Known rows, with every way that one mark hangs from another:
litifir{rerot{kugot} sigo{latal tese}}: 5.273,2.233,3.067,4.485,2.532,4.534,-0.506,1.025,0.978,1.163,-1.625,3.974,0.261,-1.194,2.400,1.120,2.572,4.729,-2.483,0.154,-2.045,0.306,-3.242,-1.495,0.373,0.470,0.540
dononi{zugom{keni}}: 2.200,1.703,-2.447,-0.525,-1.935,0.007,0.561,3.525,-1.243,0.194,-2.088,5.492,3.201,-0.681,1.258,-1.444,1.529,6.227,0.582,0.780,-1.292,0.820,-0.546,0.547,-3.998,-0.676,-1.773
povad{debo{garag{sezom} keni{zugom}}}: 0.606,-0.187,1.559,-1.834,2.584,2.012,2.639,-0.172,1.702,0.180,-2.228,1.430,-1.493,2.154,1.373,-1.323,5.115,1.265,0.681,1.293,0.848,1.888,1.108,1.187,0.494,1.442,-0.101
sigo{latal tese{garag{debo}}}: 2.536,-0.384,0.470,4.518,0.126,0.081,-0.608,0.491,0.202,1.234,-3.520,0.874,0.476,-1.857,-2.570,1.947,-0.234,-1.734,-0.329,0.458,-2.358,0.415,0.662,-3.288,2.580,3.190,0.455
litifir{rerot sigo{latal tese}}: 5.090,2.008,3.690,4.933,0.998,3.439,-0.460,1.032,0.971,1.715,-1.871,2.013,1.152,-0.965,2.642,2.521,0.755,3.873,-2.205,-0.175,-4.043,0.013,-0.904,-2.747,1.625,0.635,1.859
sezom{garag{debo{keni}}}: 0.922,-5.433,-0.617,1.755,-0.574,0.651,1.692,-0.319,1.939,1.132,-2.375,2.967,-1.157,0.553,-2.971,-1.443,3.584,-5.339,-0.708,1.158,2.490,0.295,0.842,-0.103,-4.733,1.773,-2.240
sezom{garag{debo}}: 1.754,-5.466,-2.585,2.753,-0.816,0.841,0.995,0.542,-0.599,1.656,-2.396,3.606,-0.174,-0.887,-3.140,-1.553,2.241,-3.702,-0.854,2.545,-0.195,0.900,0.854,-1.471,-5.088,1.119,-2.104
litifir{sigo}: 4.101,-1.036,-0.538,3.246,1.132,2.655,1.530,1.988,2.286,0.551,-1.045,4.213,0.181,-1.309,0.684,0.932,2.796,3.377,-1.134,1.959,-2.053,0.905,-2.087,-2.011,-5.284,-0.515,-0.999
sezom{garag{debo{povad}}}: 1.754,-5.231,-1.350,2.077,-0.042,0.636,1.054,0.524,-1.707,0.111,-0.752,1.780,-0.129,-0.682,-2.461,-0.725,3.066,-3.742,-0.056,3.761,0.570,-0.110,1.523,-2.082,-4.743,1.284,-2.167
tese{garag{sezom} sigo{latal}}: 1.228,2.355,-0.217,3.190,-0.230,-0.389,-0.540,-0.967,-1.757,-0.613,-5.254,-1.302,-0.337,-0.862,-1.327,2.545,0.255,0.083,-0.155,2.184,-0.831,0.884,-1.623,-2.423,0.056,1.939,-0.640
garag{debo{keni{zugom} povad} sezom}: 1.682,-2.777,3.525,-0.432,0.882,-0.728,1.992,-0.175,0.669,-0.399,1.735,-0.591,1.409,-0.582,-0.424,-0.469,6.210,0.813,0.964,2.481,-0.275,1.144,2.366,-1.208,-1.431,2.299,0.449
tese{garag{debo sezom} sigo}: -1.015,-1.799,-1.311,3.506,-0.851,-0.715,1.628,-1.276,-1.710,-0.364,-4.460,-1.102,1.250,-2.408,-3.818,1.425,0.250,-1.281,1.794,4.278,0.603,1.987,-0.796,-2.689,-1.985,1.180,-0.205
debo{garag{sezom} keni{zugom} povad}: 0.889,0.523,3.020,-2.702,1.365,1.337,1.650,-0.341,-0.472,-1.515,0.494,0.052,-1.405,1.423,2.571,-1.036,8.191,-0.840,0.433,2.364,0.817,-0.553,2.174,-0.981,-0.727,1.507,0.223
povad{debo{garag}}: 2.024,-1.346,-2.109,1.554,1.750,3.235,3.349,1.856,-0.673,-0.035,-3.587,4.990,-1.751,0.498,-0.587,-1.356,1.706,-0.203,0.410,2.944,-0.075,1.715,1.330,-0.412,-2.275,-0.026,-0.859
latal{sigo{tese}}: 5.887,1.009,-1.494,3.829,-1.043,2.534,-0.305,1.685,-1.154,2.492,-2.876,1.313,-0.258,0.373,1.245,1.213,2.059,1.643,-0.241,1.642,0.421,0.514,0.320,-1.857,-0.636,-1.812,-1.257
latal{sigo{tese{garag}}}: 3.743,1.059,-2.250,2.733,-0.669,2.515,-1.735,1.365,-0.576,3.031,-4.606,0.065,-0.316,0.713,0.198,2.165,-0.570,-0.409,0.071,1.445,1.120,0.936,-1.458,-1.526,0.469,-1.556,-1.221
tese{garag{sezom}}: 1.142,0.366,-1.395,0.685,-0.296,1.497,-0.160,0.744,-0.604,0.526,-3.751,1.908,1.194,-0.369,-0.522,0.381,1.201,0.540,0.736,3.086,-1.534,2.097,-0.898,-0.840,-1.872,-0.188,-0.765
povad{debo}: 4.185,-1.616,-1.760,3.205,1.883,2.495,2.549,2.936,1.068,1.064,-3.352,4.344,-0.760,0.607,-1.331,-0.344,-0.059,3.377,0.096,1.941,-0.480,2.931,0.166,0.240,-2.734,-0.039,-1.035
zugom{keni}: 2.368,0.528,-2.854,1.766,-1.644,1.428,2.763,3.083,-1.074,0.845,-3.149,6.053,0.854,-0.841,-0.495,-0.652,1.543,2.977,-0.575,1.903,-1.631,0.730,0.662,-1.569,-3.857,-1.228,-0.885
sigo{latal tese}: 6.097,1.923,0.580,4.422,0.514,1.014,-0.610,1.913,0.237,1.089,-2.456,2.495,-0.967,-0.411,1.100,1.171,2.345,1.916,-1.834,-0.409,-2.385,-0.400,1.168,-2.991,1.678,2.338,0.236
sezom{garag{debo{keni{zugom}}}}: 1.486,-5.475,0.013,0.456,0.875,-0.141,0.923,0.238,3.151,2.383,-0.986,1.967,-1.881,0.728,-1.795,-2.138,4.282,-3.507,-1.732,-0.626,2.041,1.320,0.515,0.265,-3.687,2.930,-1.331
sezom{garag{debo{keni{zugom} povad}}}: 1.656,-5.459,1.514,-0.121,1.649,-0.311,0.735,0.085,1.932,1.026,0.483,0.393,-1.719,1.110,-1.434,-1.264,5.165,-3.573,-0.884,0.676,2.462,-0.027,1.177,-0.471,-3.317,3.002,-1.315
sigo{latal tese{garag}}: 3.879,2.321,0.030,3.326,0.359,1.027,-2.007,1.345,0.976,1.498,-3.942,1.250,-0.941,-0.076,0.038,1.831,0.201,0.421,-1.359,-0.661,-1.894,0.141,-0.543,-2.441,2.782,2.436,0.356
keni{zugom}: 4.723,-1.385,-1.438,1.468,1.408,0.986,0.619,2.939,1.463,2.718,-0.815,3.879,-1.533,-0.178,0.671,-1.685,3.126,3.544,-1.779,-0.134,-2.155,2.351,0.077,-0.598,-2.860,0.525,-0.053
garag{debo sezom}: 1.917,-2.513,-0.472,2.498,-1.323,0.688,2.393,0.061,-1.623,0.088,-1.463,2.758,2.393,-2.467,-1.899,-0.708,3.314,0.700,1.056,4.703,-2.691,2.203,2.418,-2.128,-3.035,-0.019,-0.501
tese{garag{debo{keni povad} sezom} sigo{latal}}: -1.025,-0.274,3.868,2.387,0.325,-1.952,1.331,-2.459,-0.415,-3.024,-2.536,-3.627,0.601,-0.999,-3.239,3.399,2.625,-3.710,1.531,3.305,2.173,-0.387,0.553,-2.751,0.351,3.540,-0.297

Rows:
1.017,-5.754,0.741,1.336,0.419,0.326,1.574,-0.115,0.900,-0.573,-0.439,1.139,-0.990,0.881,-2.797,-0.786,4.429,-5.931,0.222,2.493,3.056,-0.906,1.447,-0.959,-4.347,2.288,-2.008 | sezom{garag{debo{keni povad}}}
-1.092,-0.069,2.537,3.290,-0.571,-1.672,1.123,-2.737,0.516,-1.740,-4.327,-2.029,0.413,-1.247,-3.589,2.541,1.845,-3.572,0.734,2.090,1.770,0.744,0.067,-2.245,0.164,3.295,-0.217 | tese{garag{debo{keni} sezom} sigo{latal}}
1.756,-0.025,0.663,1.408,-0.928,1.268,-1.281,-1.005,-3.586,0.504,-2.316,-3.719,3.041,-1.120,-1.035,3.582,1.234,-1.566,2.707,5.527,0.463,0.105,0.647,-3.065,1.863,-0.547,-0.744 | latal{sigo{tese{garag{debo{povad} sezom}}}}
0.837,0.994,4.948,1.546,0.469,-0.687,-0.917,-1.742,0.260,-1.350,-1.621,-3.434,1.542,-0.491,-1.117,3.077,3.191,-2.867,1.047,2.086,0.114,-1.225,2.086,-3.087,4.489,4.143,0.609 | sigo{latal tese{garag{debo{keni povad} sezom}}}
2.157,-2.408,0.791,1.873,-0.291,0.255,2.335,0.358,-3.025,-1.580,0.307,1.090,2.683,-2.280,-1.688,0.052,4.004,0.177,1.616,5.682,-2.111,1.043,2.860,-2.910,-2.704,0.405,-0.370 | garag{debo{povad} sezom}
1.765,-0.141,3.919,2.912,1.315,-0.344,-0.491,-0.267,1.937,-0.750,-1.481,-1.412,-0.031,-0.191,-2.037,2.557,1.993,-3.504,0.122,0.530,0.936,-1.227,1.624,-2.669,3.542,4.337,0.911 | sigo{latal tese{garag{debo{keni povad}}}}
1.704,-1.187,1.773,-1.422,1.915,1.580,2.266,1.298,0.911,-0.783,0.672,2.219,-3.015,1.592,1.669,-1.810,6.879,-1.777,-0.700,0.801,1.504,-0.584,1.769,-0.880,-1.908,1.738,0.219 | debo{garag keni{zugom} povad}
1.482,-2.787,2.264,0.425,0.189,-0.478,2.018,-0.301,2.087,0.965,-0.583,1.308,1.043,-0.922,-0.558,-1.027,5.692,1.100,0.152,1.385,-0.608,2.311,1.974,-0.219,-1.636,2.078,0.527 | garag{debo{keni{zugom}} sezom}
2.354,-1.825,2.183,0.909,1.231,0.179,-0.920,0.245,1.515,2.136,-1.015,-3.321,-0.216,0.712,-0.810,2.383,1.957,-1.915,0.735,0.557,3.217,0.652,-0.101,-1.222,2.070,1.273,0.125 | latal{sigo{tese{garag{debo{keni{zugom} povad}}}}}
1.074,-1.026,1.077,0.074,0.822,2.372,3.119,0.635,-0.280,-2.268,0.025,3.369,-2.639,1.286,0.742,-1.309,6.390,-3.991,0.290,2.786,2.035,-1.366,2.488,-1.489,-2.932,0.572,-0.720 | debo{garag keni povad}
0.565,-0.533,1.232,1.653,-1.595,1.147,-0.437,-1.805,0.025,1.494,-3.908,-2.619,1.896,0.104,-1.409,3.038,1.997,-2.637,1.972,2.906,2.254,0.824,0.553,-1.170,1.654,-0.108,-1.060 | latal{sigo{tese{garag{debo{keni} sezom}}}}
0.834,-1.483,0.567,4.658,0.632,-1.305,0.969,0.075,-1.795,-1.763,-2.743,-1.431,-0.346,-2.175,-4.164,2.283,0.066,-3.054,0.322,2.796,0.230,0.078,-0.220,-3.745,-0.945,3.002,-0.322 | tese{garag{debo{povad}} sigo{latal}}
1.435,0.915,4.111,0.602,1.080,-1.265,-1.508,-1.241,2.440,1.659,-2.461,-2.581,0.842,-0.351,-0.457,2.330,2.963,-0.138,-0.526,-0.986,-0.871,0.629,0.697,-1.551,5.190,4.952,1.504 | sigo{latal tese{garag{debo{keni{zugom}} sezom}}}
-1.736,-1.865,2.051,1.919,0.334,-1.084,1.984,-1.984,-0.721,-2.310,-2.702,-3.442,0.515,-0.921,-3.548,1.963,2.710,-3.511,2.548,4.271,3.524,0.599,-0.073,-2.360,-1.001,2.180,-0.212 | tese{garag{debo{keni povad} sezom} sigo}
4.506,0.973,2.029,4.754,0.684,4.121,0.510,1.562,1.238,2.585,-1.660,2.389,1.396,-0.903,2.504,1.327,0.833,4.950,-1.228,0.995,-2.818,0.678,-1.461,-2.438,-0.318,-0.536,1.843 | litifir{rerot sigo{tese}}
0.702,-1.740,-0.665,5.422,-0.352,-1.307,1.099,-0.335,-0.515,-0.332,-4.539,0.301,-0.412,-2.422,-4.792,1.651,-0.779,-2.565,-0.373,1.644,-0.278,1.142,-0.710,-3.167,-1.491,2.571,-0.362 | tese{garag{debo} sigo{latal}}
3.750,-1.944,0.642,0.986,3.424,1.351,2.154,2.783,4.539,1.855,-2.020,2.881,-2.001,2.222,-0.236,-0.904,2.232,3.951,-0.795,-1.379,1.393,3.343,-0.288,2.102,-0.967,1.776,-0.084 | povad{debo{keni{zugom}}}
2.764,-0.361,1.626,3.780,0.819,-0.082,-0.830,0.621,-0.887,-0.090,-1.724,-0.925,0.988,-1.785,-2.144,2.801,0.430,-1.654,0.093,1.732,-1.640,-0.615,1.145,-3.971,3.119,3.238,0.600 | sigo{latal tese{garag{debo{povad}}}}
-0.986,-2.590,0.913,1.181,-0.741,0.461,1.362,-0.916,1.291,-0.074,-2.833,0.832,2.197,-0.747,-2.950,0.265,2.203,-3.016,1.731,3.007,0.679,1.938,0.873,-0.744,-1.726,1.297,-0.581 | tese{garag{debo{keni} sezom}}
0.798,-0.162,-0.747,0.425,1.289,2.948,2.760,0.132,-1.889,-0.575,-3.425,2.991,-0.035,0.267,0.358,-0.731,2.863,0.547,1.575,4.312,-1.041,1.603,1.456,-0.651,-1.037,-0.244,-1.022 | povad{debo{garag{sezom}}}
2.535,-4.059,2.493,0.962,1.482,-0.401,2.354,1.308,2.008,-0.059,1.516,1.453,-0.480,-0.473,-1.341,-1.053,5.425,-0.272,-0.022,0.815,0.552,1.128,2.171,-0.995,-2.336,2.431,0.175 | garag{debo{keni{zugom} povad}}
1.005,-2.589,1.563,2.057,-1.261,0.340,2.801,-0.609,0.971,-0.546,-1.125,2.177,1.548,-1.050,-1.976,-0.563,4.912,-1.147,1.223,3.306,0.052,1.390,2.697,-1.078,-2.963,1.122,-0.376 | garag{debo{keni} sezom}
-0.166,-1.947,1.579,4.742,-0.025,-1.531,1.740,-1.100,1.953,-0.855,-4.355,-0.320,-1.180,-0.960,-4.723,1.965,0.313,-3.851,-0.340,0.287,2.299,0.663,-0.585,-1.990,-1.129,3.629,-0.327 | tese{garag{debo{keni}} sigo{latal}}
1.136,-1.533,2.893,3.611,1.260,3.013,-0.062,0.358,0.256,1.282,-1.050,-0.852,3.005,-1.994,-0.605,2.773,-1.122,0.760,1.072,3.161,-2.045,0.358,-1.349,-3.574,1.071,0.527,2.037 | litifir{rerot sigo{tese{garag{debo{povad}}}}}
1.133,-2.666,2.914,1.332,-0.172,0.108,2.610,-0.640,-0.116,-2.127,0.369,0.341,1.732,-0.696,-1.666,0.049,5.735,-1.317,2.022,4.429,0.413,0.432,3.237,-1.613,-2.287,1.426,-0.384 | garag{debo{keni povad} sezom}
1.600,-1.227,0.622,-0.621,1.141,1.883,2.305,1.007,2.224,0.781,-0.664,3.862,-3.344,1.302,1.264,-2.568,6.504,-1.366,-1.297,-0.390,1.205,0.542,1.332,-0.071,-2.376,1.561,0.020 | debo{garag keni{zugom}}
1.061,-1.321,0.162,0.899,1.894,3.246,3.957,0.979,1.848,-0.974,-2.963,4.495,-2.371,2.065,-0.675,-1.423,3.584,-1.433,0.598,1.671,2.429,1.220,1.445,0.635,-1.746,0.811,-0.830 | povad{debo{garag keni}}
0.087,0.308,0.844,-0.339,-0.755,2.329,2.730,-1.037,-0.229,-1.754,-2.106,3.045,-0.999,0.908,1.326,-1.411,6.570,-2.560,0.666,3.067,0.774,-0.175,2.408,-0.990,-2.327,0.233,-0.923 | debo{garag{sezom} keni}
3.058,2.643,-1.084,1.619,-1.141,2.430,-2.027,-0.139,-1.638,2.257,-4.550,-1.594,1.344,0.446,1.083,2.891,0.526,0.300,1.146,2.931,0.253,1.041,-0.815,-1.411,1.578,-1.786,-1.051 | latal{sigo{tese{garag{sezom}}}}
0.239,0.556,2.202,-1.209,0.375,2.087,2.667,-0.717,-1.164,-3.226,-0.455,1.265,-0.527,0.996,1.750,-0.580,7.378,-3.087,1.593,4.362,1.485,-1.126,2.791,-1.804,-1.769,0.569,-0.675 | debo{garag{sezom} keni povad}
2.798,0.793,0.508,3.160,2.570,5.461,-1.057,1.021,1.585,2.145,-3.163,3.061,0.570,-0.708,1.189,0.769,-0.103,2.771,-0.984,0.980,0.027,1.542,-5.682,-0.708,-0.340,-0.807,0.758 | litifir{rerot{kugot} sigo{tese{garag}}}
